In the rows, zero is written as 128.
Known rows, with every step that occurs:
norup -> gatub -> zala -> mobu -> diruvul: [146 147  89  84 118  88 160 140 130  65 183  71 137  76 177 152 111 124
 120 163 119  75 167  83 151  92 108 112 171 157  94  89 101 142 104 108
 141 149 153 163 103 141 186  98 102  65 118]
kurem -> diruvul -> satifa: [103 110  88 114 130  66 137 147 130 108 137 109 139  70 158 147 100  71
 159 126  83 114 175  64 131  91 142 120 163 146 117  97 115 125  76  92
 129 154 163 135 129 108 158 137 113  58 102]
kurem -> diruvul -> maziz: [125 132 103  97 120  93 109 127 124 123 141 103 145  65 150 122 102  91
 154 139 106 124 148  63 133  95 139 109 197 158 131  99 122 147  80  99
 131 159 164 144 119 130 142 113 117  62  89]
norup -> gatub -> zala -> mobu -> diruvul -> maziz: [147 145  90  83 126  91 130 119 113  90 173  83 128  69 172 145 108 113
 141 150 130  92 160  72 148  86 110 107 201 167 117  98 116 151 113 118
 126 168 153 190  92 134 159  93 106  57 104]
vubog -> diruvul: [ 99 145 108  97 110  98 125 121 129 106 158  81 138  90 163 132 130 142
 144 134 110 118 138  74 131 107 108  72 149 118 141  84  94 146 106  96
 131 148 166 112 101 137 156 119 104  61 129]
nifil -> diruvul -> satifa: [110 108  95 118 158  87 136 150 121  92 141 111 150  84 162 140 106  89
 164  95  94 117 184  56 119  99 133 119 167 147 114  98 109 126  92  88
 124 169 172 137 108 118 167 140 103  64 104]
bona -> gatub -> tozano -> fadoki: [119 133  90  79 119  89 144 134 174 129 148 123 175 130 156 144 118 136
 155 146  78 149 139 113 168  75  92 142 154 109 136 126 100 135  89 109
 154 133 163 106 121 147 167 143 104  50 119]
satifa -> kiluz -> mobu -> bona -> gatub -> zala: [143 142  96 107 108  93 145 147 130  80 134  75 138  94 159 111  80 149
 132 168  79 135 184  97 177 100  81 147 186  96 128  96  85 143  85  96
 160 132 152 152 113 146 153 107 107  78 121]
marot -> diruvul: [125 163 101 115  98 110 135 130 136 108 173  87 162 106 156 124 122 125
 132 138 124 103 147  95 145 110 119 100 161 102 114 102 103 172  98  83
 128 145 167 115 123 154 174 112 119  65 120]
bona -> gatub -> zala: [122 142 100  92 124  93 136 150 130  91 127  96 153  95 162 115  80 131
 118 157  67 137 163 110 158  98 107 128 171  96 143  88  87 132  80 101
 152 141 156 137 100 141 152 121  97  81 117]
kiluz -> satifa: [103 120  88 108 114  98 127 127 127  93 148  90 132  99 157  85 137 134
 160 139 104 108 140  88 126 113 105 131 175 125 103 126  83 122  98  90
 127 136 149 136 143 130 153 117 150  65  92]
diruvul -> zugit: [109 139 100  92 136 104 114  99 119 133 161  98 137  92 139 129 108 110
 148 127 118 113 129  82 118  83 116 121 166 124 141 122 107 139 103  84
 123 148 158 139 111 101 140  95 105  55 114]
bona -> gatub -> diruvul: [114 148  95  87 137  86 147 149 136 116 134  94 144  73 150 144  96 135
 136 164  90 122 167  84 145  87 145  89 181 113 137  86 113 132  83 100
 161 134 160 120 100 144 179 110  84  65 125]
zala -> mobu -> bona: [155 129 114 108 112  89 160 129 134  95 178  85 132  85 183 142 112 137
 148 140 114 113 185  91 165 103  74 151 152 154  88 119 110 133 123  93
 158 132 144 135 136 140 172  97 129  58 116]
diruvul -> maziz: [123 135 104  87 125 106 109 112 112 124 150 100 141  85 158 124 108 116
 157 131 116 126 148  78 127  98 116 118 188 148 133 111 119 148 107 101
 124 165 160 148 109 127 135  99 120  59  95]
marot -> diruvul -> vufa: [112 173  85 113 130 105 111 101 120 110 152  93 161 118 126 113 120  98
 138 125 147 103 136  77 143  88 117 118 175 106 113 118 101 165  81  90
 136 149 153 125 106 138 170 112 113  63 118]
kiluz -> mobu -> diruvul: [135 155  79  91  92 118 149 142 126  62 179  49 134 101 145 112 124 128
 156 160 130  99 148  50 119  97 122 114 183 132  89 112 106 156 100  91
 150 146 146 132 127 136 179  92 119  60 106]
satifa -> kiluz -> mobu: [138 156  96 107  83 118 124 106 127  92 156  65 119  89 138 116  95 164
 170 167 122 109 172  69 136 114  94 146 189 122 100 116  72 151  87  95
 139 149 171 138 162 126 136  83 133  64 104]
nifil -> diruvul -> vufa -> tozano -> kurem: [103 147 144 104 137 107 113 113 167 106 163  82 166 117 158 140 106 123
 158 123 133 132 145  80  93 112 111 143 181 121 133 125  94 162  57 100
 141 146 143 108 119 135 170 145  90  70 114]
gatub -> zala -> mobu -> diruvul: [145 146  86  86 108  94 155 147 128  68 177  62 141  79 174 157 107 116
 119 157 115  79 163  74 141  89 112 112 170 157  95  83 101 142 105  98
 146 144 153 145 103 145 184  97 106  70 114]
vufa -> tozano -> kurem -> diruvul -> satifa -> kiluz -> mobu: [131 145 103 122  85  98 124 114 145  94 158  65 114  82 144 140  90 138
 186 158 118 111 181  53 132 109 103 151 201 125 105 117  75 153  68 103
 134 152 163 149 167 115 140 109 124  60 105]
tozano -> mobu -> norup -> gatub -> diruvul -> satifa -> kiluz: [125 132  74 105 121  66 138 113 122 103 160  78 112  72 153 169 109 150
 151 167 116  82 201  77 161  99 105 128 182 159 108  94 102 153  86  91
 119 147 190 170 111 120 152  91 103  57 128]
nifil -> diruvul -> satifa -> kiluz -> mobu -> bona: [154 128  99 129 105 100 153 135 127  74 164  63 122  93 152 115 113 145
 177 141 123 121 199  54 158 111  77 157 187 137  85 123 103 150 105  81
 152 137 155 145 145 134 165  99 131  60 111]
norup -> gatub -> tozano -> fadoki -> diruvul -> satifa -> kiluz: [112 118  82 101 125  81 140 111 119 138 162  97 133  86 135 169 102 154
 158 162  98  91 196  91 160  96  73 138 168 154 118  91 107 157  90  99
 104 147 201 164 122 122 152 117 107  46 119]
zala -> mobu -> norup: [162 138  79  96 101  85 142 106 117  69 173  82 130 103 163 143 114 137
 149 136 107 109 167  96 161  90 102 121 149 163  90 107 102 141 121 100
 148 138 173 122 137 133 143  76 125  66 107]
norup -> gatub -> tozano -> satifa: [128 140  88  77 132  87 133 126 176  79 182 120 138 106 154 148 130 141
 154 150  99 119 134 113 169 104 127 125 143 129 118 136  95  90  88  97
 142 133 175 142 125 129 184 124 107  44 103]
vubog -> diruvul -> vufa -> tozano -> gatub -> zala -> mobu: [142 148 116 104 105  86 128 103 149  90 165  90 137  64 179 175  80 120
 131 149 102 104 158  95 165  81  98 119 168 134 120  90  59 123  90 124
 151 143 161 161 120 127 164 121 109  70 131]
diruvul -> nifil: [110 113  92  82 115  82 135 132  94  93 164 102 155  93 163 157 103 106
 152 133 119 136 167 108 116 107 111 136 167 134 116 100 133 145 107  86
 135 163 159 142 129 136 135  93 129  37 106]
fadoki -> tozano -> maziz: [ 99 123 132  52 127 118 147 123 140  94 181  96 143  67 155 144  93 177
 167 163 101 120 147  94 101 110 118 125 168 162 119 113 146 109  99  97
 115 139 166 118  94 124 185 120 112  62  96]
mobu -> norup -> gatub -> diruvul: [126 144  90  84 141  72 154 119 126  82 161  96 127  74 155 149 119 144
 134 168 116  94 170 101 167  91 144  82 179 133 105 100 113 133  95 108
 138 130 176 144 102 126 179  93  91  68 129]
vubog -> diruvul -> vufa -> tozano -> kurem: [ 93 151 140 100 123 101 111 102 164 112 168  76 155 117 161 149 112 129
 158 132 136 131 136  83  98 109 101 129 174 112 143 123  90 164  66 103
 138 143 140 111 114 131 163 142  92  65 123]
zala -> mobu -> bona -> gatub -> diruvul -> zugit: [126 146  91  98 145  81 133 111 126 133 157  92 125  67 144 158  96 117
 150 141 116 110 155  73 147  63 122 102 186 122 140 110 111 134 106  96
 148 135 149 158  97 114 165  92  85  53 127]
vubog -> diruvul -> vufa -> tozano -> satifa: [107 141  99  91 119  94 123 123 169 100 181  98 129 115 133 139 141 107
 155 124 128 130 104  75 148 102 121 122 157 125 122 119  97 110  82 102
 140 135 146 127 123 117 178 134 112  46 127]
tozano -> maziz: [105 130 106  58 138 106 133 112 152  96 163  96 144  86 167 138  86 155
 170 155 122 118 140  82 113 121 129 128 164 154 126 125 138 119  86  82
 126 143 168 117 103 125 173 117 114  69  89]
marot -> diruvul -> vufa -> tozano: [115 169 122 123 112 109 123 115 136 130 189  93 143 111 136 128 132  99
 148 127 127 122 129  74 159  92 107 153 184 114 119 116 108 156  85 124
 132 154 139 124 135 127 166 122 119  53 124]
vufa -> tozano -> satifa -> kiluz -> mobu -> bona -> gatub -> norup: [131 147  90 108  99  78 132 127 154  79 151  92 120  83 156 121 111 160
 153 155  88 130 176  83 201  99 100 138 176 110 119 105 117 144 109  97
 168 126 147 147 146 138 162 103 105  72 132]
satifa -> kiluz -> mobu -> zala: [151 146  91 116  84 103 125 125 121  72 156  43 123 116 165  96 102 124
 133 155 122 118 154  83 133 104  82 135 168 122 111 110  74 168  94 102
 148 147 158 128 120 132 145  80 123  52 103]
vufa -> tozano: [116 144 139 106 105 112 138 133 143 130 190  95 137  97 158 132 125 123
 150 139  94 136 142  87 146 108 106 160 168 131 123 109 112 136  94 124
 135 152 147 113 149 122 154 119 123  54 117]
norup -> gatub: [117 141 115  80 147  90 147 109 129 100 166 119 139  88 167 105 120 150
 138 161 111 104 166 121 157 117 107 131 155 132 116 121 104 136  93 118
 124 156 159 159 124 116 160 113 106  51 127]
tozano -> mobu -> norup -> gatub -> zala: [135 143  94  87 121  79 139 116 129  50 165  96 128  93 176 127 102 142
 119 164  98 103 161 125 182  98 109 121 170 117 105 110  84 130  89 104
 125 138 167 170 103 125 156 104 106  80 121]
diruvul -> satifa -> kiluz -> mobu: [133 147  86 115  91 105 126 109 123  93 152  69 112  85 141 130  93 147
 180 156 118 106 183  60 136 106  96 147 190 125 100 115  77 146  91  98
 132 157 170 153 157 113 135  92 133  60 104]
zala -> mobu: [142 143 113  95 116  93 137 112 135 109 167 102 137  69 183 160  91 134
 141 139 105  96 171  96 143 100 100 131 150 157 101 101  86 122 109 110
 141 156 163 133 139 131 154 100 121  61 108]

Rows:
[144 148  83  91  98 111 122 123 125  95 182  60 117  89 141 132 125 119
 169 151 142 112 140  43 136  94 113 122 215 158 114 110 117 159 104 107
 131 160 149 173 118 131 155  90 120  47 101] => vufa -> tozano -> satifa -> kiluz -> mobu -> diruvul -> maziz
[134 161 109  95 138  94 132 113 144 101 181 122 145  91 167 145 121 157
 153 162  82 113 168 120 183  94 111 142 161 126 128 131 100 116  97 123
 137 153 182 145 126 135 167 112 102  49  94] => norup -> gatub -> tozano
[130 124  71  85  86  85 147 142 108  64 194  63 133  98 146 164 119 109
 167 152 145 121 161  72 124 104 108 141 195 143  97 100 132 156 103  92
 141 158 149 166 138 139 157  86 131  25 112] => vufa -> tozano -> satifa -> kiluz -> mobu -> diruvul -> nifil
[101 126 112  92 113  87 139 122 173 139 158 114 162 125 139 136 130  89
 150 130 115 139 114  85 154  80 100 153 172 124 115 119 104 146  69 117
 138 133 141 107 136 121 166 151 118  54 136] => kurem -> diruvul -> vufa -> tozano -> fadoki
[124 132  89  86 108  95 128 125 149 112 156  78 137  98 135 137 113 158
 140 164 117 106 156  89 140 128  99 140 158 151 118  96  93 140  76  72
 134 132 188 127 130 137 150  98 118  59 122] => tozano -> satifa -> kiluz
[109 143 109 103  99  86 113 105 161  85 149 102 150  63 152 135 102 117
 138 157  86 121 146  86 172  85 143 117 170 122 125 101 106 144  79  98
 164 122 165 134 142 119 169 127 105  81 134] => kurem -> diruvul -> vufa -> tozano -> gatub -> norup
[131 140  78 112  87 104 129 104 130 104 162  79 116  92 131 152  93 154
 188 158 110 105 179  65 149  89  84 138 190 122  96 116  78 147  93 100
 124 147 183 154 157 118 148 105 128  53 101] => gatub -> tozano -> fadoki -> diruvul -> satifa -> kiluz -> mobu
[128 162 111 108 120  98 136 128 135 110 183  84 135  99 143 136 119  99
 142 141 113 120 143  65 165  79 100 160 193 133 122 104 107 142  84 137
 150 155 127 145 120 128 171 119 104  53 125] => bona -> gatub -> zala -> mobu -> diruvul -> vufa -> tozano
[158 129 113 110 111  84 159 133 134  81 170  82 132  82 187 148  99 134
 135 143 107 112 187  97 177 101  72 148 159 143  89 111 100 128 119  94
 156 128 148 144 126 141 171 100 126  72 115] => gatub -> zala -> mobu -> bona
[112 149  99 107 165 111 108 116 119  97 131 104 168 105 125 100 112  97
 148 106 133 117 148  54 123  92 130 128 183 138 112 109  98 140  68  88
 144 157 161 119 100 134 168 126 100  71 105] => nifil -> diruvul -> vufa
[136 150  93  93 127  75 143  94 140  71 191 108 119  96 156 110 139 133
 151 162 124 101 156 104 185  93 118 135 171 147  96 135 108 144  80 122
 131 148 153 171 130 113 166 108 107  48 126] => kurem -> diruvul -> vufa -> tozano -> mobu -> norup -> gatub
[135 143  96  97 132  77 161 149 138 109 145  88 135  67 163 154  98 141
 141 163  97 119 185  82 165  83 124 101 182 124 121  91 115 130  97 102
 171 128 152 133 105 148 188 105  90  63 129] => zala -> mobu -> bona -> gatub -> diruvul
[113 122 106 117 112  75 128 131 139 128 148  77 136  75 149 159  97 122
 155 156 101 105 192  67 134 114 102 153 181 157 129  87 100 161  61  92
 125 149 180 140 137 125 142 120 109  60 116] => vufa -> tozano -> kurem -> diruvul -> satifa -> kiluz
[108 162  84  84 123 109 126 116 119  83 176  72 144  99 130 122 135 110
 141 149 142  93 133  61 119  70 118 125 181 143  94 119 115 150  83  93
 140 145 136 140  86 128 191 107 105  53 117] => fadoki -> tozano -> mobu -> diruvul -> vufa
[103 119  87  78 117 112 147 120 135 147 168 115 162 111 122 154 103 150
 158 152  82 124 146 104 145  70  84  99 150 121 117  96 119 150  95  95
 121 125 185 118 120 140 182 143 102  48 108] => bona -> gatub -> tozano -> fadoki -> diruvul
[106 132  98  87 121 102 127 122 161 109 186 103 131 114 119 140 129 109
 156 129 123 125 109  80 142  99 119 128 157 131 110 118 108 112  79  97
 133 130 153 129 132 116 183 134 116  45 118] => fadoki -> diruvul -> vufa -> tozano -> satifa
[127 150  98  88 129  73 152 116 141  84 183  95 113  72 163 161 126 145
 141 170 119  95 162  97 176  86 143  93 185 134 100 108 112 130  92 116
 134 133 166 155 110 123 185  99  92  62 132] => vufa -> tozano -> mobu -> norup -> gatub -> diruvul
[103 157  99 103 140  88 100 107 148 104 132  97 166  99 128 130 100  88
 151 138 124 116 143  69 125  83 136 127 183 129 125 122  98 144  40  89
 152 137 157 112 113 132 169 133  97  70  95] => gatub -> tozano -> kurem -> diruvul -> vufa
[131 129  79 107 112  77 141 134 115 103 155  63 127  73 157 168  97 131
 138 160 108  79 200  68 148 102  88 142 178 166 112  77  96 156  91  91
 123 154 182 163 110 129 149  94 109  63 119] => gatub -> zala -> mobu -> diruvul -> satifa -> kiluz
[103 159 126 113 119 105 118 110 133 129 181  90 131 104 140 132 137 108
 155 125 121 130 125  64 152  91 101 138 179 122 133 108 104 143  89 131
 134 155 140 124 124 119 158 125 112  51 127] => vubog -> diruvul -> vufa -> tozano
[110 154 127 116 119 100 122 123 142 130 172 100 140  94 133 124 123  86
 151 134 109 130 132  64 154  91 122 160 187 136 121 111 110 138  64 126
 142 150 139 119 143 118 160 130 117  55 114] => kurem -> diruvul -> vufa -> tozano
[122 149 102  98  96  86 121 100 156  76 165  91 144  66 162 151 107 125
 137 158 100 107 152  83 171  80 129 117 169 132 116 100 105 147  98 104
 165 127 159 148 134 122 177 114 102  78 139] => zala -> mobu -> diruvul -> vufa -> tozano -> gatub -> norup
[116 128  69 106 116  87 149 143 115  73 164  74 123  93 156 145 116  93
 171 131 114  99 174  49 121  84 123 119 175 138  99 113 114 140 108  95
 131 161 148 155 118 108 171 114 116  52 105] => kiluz -> mobu -> diruvul -> satifa
[145 142  77  90 112  85 130 114 152  93 173  84 131 104 135 146 125 172
 148 172 109 103 167 100 175 115  95 144 161 154 118 110  92 135  82  87
 137 131 199 144 130 140 154  91 111  51 114] => mobu -> norup -> gatub -> tozano -> satifa -> kiluz
[129 128  79 107 113  80 143 130 114 111 160  65 129  76 154 163 106 134
 147 158 114  80 199  63 140 104  88 144 173 173 112  83 105 161  96  91
 125 157 180 157 118 128 151  93 112  55 120] => zala -> mobu -> diruvul -> satifa -> kiluz
[108 127  89 112 114  80 126 121 114 124 146  74 127  80 150 154 111 144
 153 147 107  98 189  67 140 111  85 123 167 149 134  78  95 160  94  90
 116 157 189 146 111 126 136 105 109  55 128] => vubog -> diruvul -> satifa -> kiluz
[114 136 121  94 105 121 134 102 149 120 177  87 163  93 127 125 104 119
 156 164 100 140 133  87 127  88 114 134 164 127 132 117  96 153  67 108
 158 128 159 136 136 114 179 143 113  48 136] => fadoki -> diruvul -> vufa -> tozano -> gatub
[147 144 114  93 127  76 140 111 136  85 163 111 129  60 194 164  79 137
 123 154 100  86 181 119 175  98  95 129 163 143 102  96  69 113 102 123
 133 156 165 172 123 127 157 105 110  72 117] => norup -> gatub -> zala -> mobu
[147 145  83  85 121  95 129 130 113  98 161  78 135  74 166 141 102 110
 144 146 118 108 160  64 143  81 109 109 203 160 128  91 119 154 112 113
 139 166 147 177  91 143 156  95 104  58 102] => bona -> gatub -> zala -> mobu -> diruvul -> maziz
[113 153 133  97 121  96 121 112 164  93 173  69 154 110 170 164  98 119
 145 140 136 114 146  86 108 100  99 142 183 123 125 118  88 160  65 108
 143 140 136 128 112 134 172 134  91  72 118] => gatub -> zala -> mobu -> diruvul -> vufa -> tozano -> kurem
[115 130  97  80 112  92 139 125 173 123 157 120 170 128 159 158 123 130
 151 140  90 136 131 111 160  79  95 139 152 118 120 128  96 131  94 101
 141 129 172 101 125 140 167 136 114  57 114] => gatub -> tozano -> fadoki
[ 93 160  91 100 137  97 103  95 114 108 141  89 145 107 129 118 126 108
 148 123 140 113 130  64 131  85 111  96 168 118 133 105  94 147  88  99
 137 151 153 123  90 126 158 117 104  60 125] => vubog -> diruvul -> vufa
[157 145  64 116  82  85 128 105 131  52 164  58 122 110 138 139 109 145
 183 154 109 117 179  69 155  91 110 129 184 140  95 122  90 160  89  91
 149 131 183 130 151 130 139  84 121  66  94] => gatub -> tozano -> kurem -> diruvul -> satifa -> kiluz -> mobu -> norup
[131 130  81 104 123  70 147 128 116 100 159  71 123  70 160 164 100 137
 137 166 113  74 207  77 158 104  84 144 179 167 112  81  97 156  90 102
 120 158 181 180 111 125 152  95 105  58 127] => norup -> gatub -> zala -> mobu -> diruvul -> satifa -> kiluz
[150 149  88 121  84  92 120 127 141  70 162  48 117 116 148 101 109  96
 138 151 131 121 136  68 147  96  95 140 180 128 108 113  74 157  73 108
 154 142 148 133 127 125 157  96 122  47 105] => kurem -> diruvul -> vufa -> tozano -> satifa -> kiluz -> mobu -> zala
[149 145 106  96 119  82 139 127 137  95 147 103 138  67 185 157  70 133
 127 149  83 107 180 107 167  90  96 131 163 132 119  88  73 120  98 119
 152 152 158 154 122 140 153 109 106  73 113] => bona -> gatub -> zala -> mobu
[123 149 121 105  98 117 133 108 162 112 178  85 169  99 138 123 113 113
 151 159 109 140 130  88 139  92 121 140 167 114 134 123  89 160  67 110
 164 132 154 134 136 122 180 140 115  49 143] => marot -> diruvul -> vufa -> tozano -> gatub
[105 145 110  69 138 109 133 112 153 100 188  85 134  94 149 142 105 131
 175 149 140 119 125  57 128 105 125 149 188 159 125 128 148 128  79 107
 129 148 146 129 103 118 185 124 109  60  97] => mobu -> diruvul -> vufa -> tozano -> maziz
[126 145  91  98 118  91 138 133 174  89 178  92 119 112 128 134 130 112
 167 138 128 138 122  69 163  94 122 138 178 116 110 131 104 109  79 105
 162 125 132 139 133 122 190 127 112  43 126] => kiluz -> mobu -> bona -> gatub -> diruvul -> vufa -> tozano -> satifa
[159 141  93 117  88 102 148 128 146  75 179  63 119 103 149 125 119 161
 175 160 121 125 179  73 173 109  76 161 177 128  88 138  99 137 106  82
 161 121 158 141 152 139 169  90 135  55 107] => gatub -> tozano -> satifa -> kiluz -> mobu -> bona
[139 132  83 112 114  96 161 141 120 110 150  80 130  98 136 102  99 157
 177 159  89 141 199  74 161  95  71 146 176 115 123 111 116 160 101 101
 163 140 142 154 134 138 165 113 111  43 119] => fadoki -> diruvul -> satifa -> kiluz -> mobu -> bona -> gatub
[112 126  77  82 134  98 128  79 116 140 184 111 136 106 115 154 113 129
 162 136 115 105 128  97 147  55  93  96 164 128 125 120 117 151 111  94
 104 130 180 157 108 101 157 108  96  42 117] => mobu -> norup -> gatub -> tozano -> fadoki -> diruvul -> zugit
[117 133 106  83 120  79 150 116 167 116 174 110 151 121 156 152 128 102
 139 140 127 118 126  98 173  75  82 151 176 128 106 118  95 145  85 134
 133 138 137 144 120 122 176 143 109  53 146] => norup -> gatub -> zala -> mobu -> diruvul -> vufa -> tozano -> fadoki
[131 151 105 100 123  83 121  96 162  73 168  81 143 111 171 167  99 167
 176 159 114 113 185 107 133 104  97 137 174 121 128 142  83 155  76 101
 138 141 175 146 126 133 157 118  90  61  98] => diruvul -> satifa -> kiluz -> mobu -> norup -> gatub -> tozano -> kurem
[138 157  89 113  83 105 118 110 153  88 162  69 113  91 119 120 103 136
 177 161 132 112 149  53 150 108 110 150 198 127  96 120  72 136  63  99
 146 140 162 144 168 119 151 103 131  56 108] => kurem -> diruvul -> vufa -> tozano -> satifa -> kiluz -> mobu
[151 135  86 126  99  97 127 136 120  65 152  49 125 110 165 103 100 109
 142 135 118 118 167  67 130 100  90 130 176 131 110 104  75 163  91 100
 144 157 163 136 113 130 151  94 116  53 100] => nifil -> diruvul -> satifa -> kiluz -> mobu -> zala
[131 142  89  87 128  76 136 114 168  84 190 105 116 105 139 157 134 112
 154 136 134 113 124  87 174  92 127 126 166 142 101 124 100 102  85 116
 145 131 149 151 128 114 186 118 109  45 129] => zala -> mobu -> norup -> gatub -> diruvul -> vufa -> tozano -> satifa
